Known rows, with every step that occurs
D-M-S: [-4.53  1.47 -1.37 -1.22  0.23 -1.02  1.39 -1.07 -0.10  0.23  2.08 -0.99
  3.41  2.15  0.91  2.93]
M-S-U-G-B: [ 0.45  2.64  4.82 -2.81 -3.46  1.83  2.49  0.18  3.26  3.19  1.01  6.55
  1.84  0.71  3.83 -1.64]
R-G: [ 1.00 -1.29  0.71 -1.92 -1.69 -0.40  1.60  0.38  0.94 -0.61  0.73 -0.15
  0.71  0.96  1.78  0.61]
U-S: [-1.12  0.10  1.07 -1.07  0.29  0.52 -0.33 -1.44  1.07  2.47 -0.33 -0.19
 -0.94  2.18  2.60 -2.49]
R-S-U-T: [ 1.13 -0.84  6.17  0.85 -1.74  4.73  0.20 -0.02 -2.22  0.78 -2.93  2.03
 -3.24 -0.61  1.04 -4.14]
R-S-G-B-U: [ 3.01  1.63  1.40 -6.72 -1.87 -2.29 -1.10  1.68  5.77  5.06 -0.28  4.64
  0.27  1.64  2.68 -1.01]
M-S-G: [-2.18  3.32  1.63 -2.75 -0.92 -0.90  0.05 -1.41  2.81  0.98  2.18  2.91
  2.55  0.07  1.31  1.39]
U-T: [ 1.03 -1.44  2.31  0.93 -1.03  3.17  0.14  1.06 -1.27  0.09 -1.97 -0.48
 -1.63  1.42 -0.05 -1.28]
M-S-G-B-U-T: [ 1.78  2.47  3.96 -5.27 -2.94  0.67 -0.76  2.71  4.66  5.59 -1.21  5.02
  0.86  4.34  1.56 -0.25]
S-U-G-B: [ 3.43  0.13  4.34 -2.57 -4.28  2.56  2.21  0.65  3.44  2.15  0.28  6.00
  0.07 -0.67  3.57 -2.87]
S-U-G-M: [ 2.32  2.82  4.83 -1.49 -1.37  0.87  0.15 -2.39  2.24 -0.66 -1.56  4.48
 -3.57 -2.95  0.26 -1.97]
B-U-G: [ 2.05  2.01  0.41 -3.60 -0.66  0.88  2.16  1.90  3.86  4.47  1.10  1.19
 -2.02  2.60  1.55 -0.90]
U-G: [ 0.78  0.31  0.90 -1.73 -1.26  1.36  2.53 -0.13  2.53  1.31  1.74  0.81
 -0.09  0.50  2.53 -0.67]
D-M-S-U-G: [-2.74  2.50  2.82 -2.03 -2.36  2.66  4.11 -1.78  1.73  1.28  3.10  2.84
  1.68  0.61  3.03  0.57]
R-S-U-G-B: [ 2.52  0.22  4.78 -3.41 -3.56  1.84  2.13 -0.05  3.20  2.93  0.18  5.69
 -0.29 -0.62  4.75 -3.85]
G-M-S-U: [-1.66  4.95  4.46  0.00  0.73 -1.47 -2.06 -2.79 -0.49 -1.03 -2.68  4.14
 -1.41 -2.06 -2.04 -0.15]
R-S-G: [ 0.13  0.83  1.68 -3.39 -1.07 -0.86 -0.24 -1.49  2.85  0.88  1.27  2.04
  0.58 -1.33  2.50 -0.73]

Rows
[ 2.02  0.93  0.75 -4.52 -0.47 -1.08 -1.16  1.79  3.99  6.83 -1.76  2.42
 -1.20  5.12  2.99 -2.83]  G-B-U-S
[ 0.44  2.55  2.96 -4.25 -0.10 -2.23 -3.05 -4.15  4.33  0.84 -1.40  2.75
 -2.08 -0.64  2.07 -1.70]  U-S-G-M
[ 1.33  2.39  1.80 -3.00 -0.47 -2.55 -2.95 -2.66  3.43 -1.71 -1.18  3.10
 -1.13 -2.85 -0.89  0.97]  S-G-M
[-0.47  6.23  1.67 -4.42  1.59 -2.82 -0.04 -0.27  4.10  3.85 -0.93  2.51
 -1.89  2.67 -0.13  0.69]  B-U-G-M-S
[-1.26  3.53  4.73 -1.30 -1.87  2.76  2.88 -1.23  1.65  2.08  1.77  4.25
  0.27 -0.18  2.55 -1.41]  M-S-U-G
[ 2.86  0.73 -0.32 -3.32 -0.91 -1.53 -0.85  3.21  2.99  4.42 -1.48  2.71
 -0.35  2.94  0.29 -0.41]  G-B-U
[-1.93  1.25  0.01 -5.27 -3.14 -1.94  0.66 -0.92  4.65  1.45  2.71  3.72
  5.69  1.59  3.23  3.08]  D-M-S-G-B
[ 0.70  4.14  1.44 -6.18 -1.87 -2.58 -0.87  1.62  5.91  5.35  0.73  5.39
  2.23  2.81  1.59  1.06]  M-S-G-B-U
[-0.20  0.75  2.26 -3.56 -1.40  0.46 -0.72 -2.54  4.13  2.48  1.38  1.98
 -0.15  0.76  3.75 -2.12]  U-S-G
[ 1.36  2.83  5.25 -2.35 -0.56  0.17  0.14 -2.75  2.07  0.10 -1.76  4.02
 -3.68 -2.78  1.59 -3.15]  R-S-U-G-M
[ 1.48 -0.24  2.43 -5.21 -2.94 -0.47 -1.12 -1.20  5.86  3.52  0.54  4.38
  1.49  1.55  5.11 -2.38]  U-S-G-B
[-1.55  3.03  1.90 -2.92  0.29 -4.23 -0.54 -1.92  1.24 -1.08 -1.44  0.86
  0.70  1.06 -0.03  2.17]  R-G-M-S
[-0.93  1.56  3.00 -3.77 -4.07  1.69  3.42 -0.47  3.60  2.56  2.35  5.02
  3.45  1.57  4.30  0.45]  D-M-S-U-G-B
[ 3.78  1.49  0.94 -5.73 -2.63 -1.60 -1.15  2.18  6.15  4.29  0.09  5.22
  0.49  1.60  1.26 -0.03]  S-G-B-U
[-0.74  3.04 -0.42 -7.07 -2.38 -2.65  0.26  0.99  5.99  4.65  2.05  4.16
  3.85  3.66  2.29  3.14]  D-M-S-G-B-U
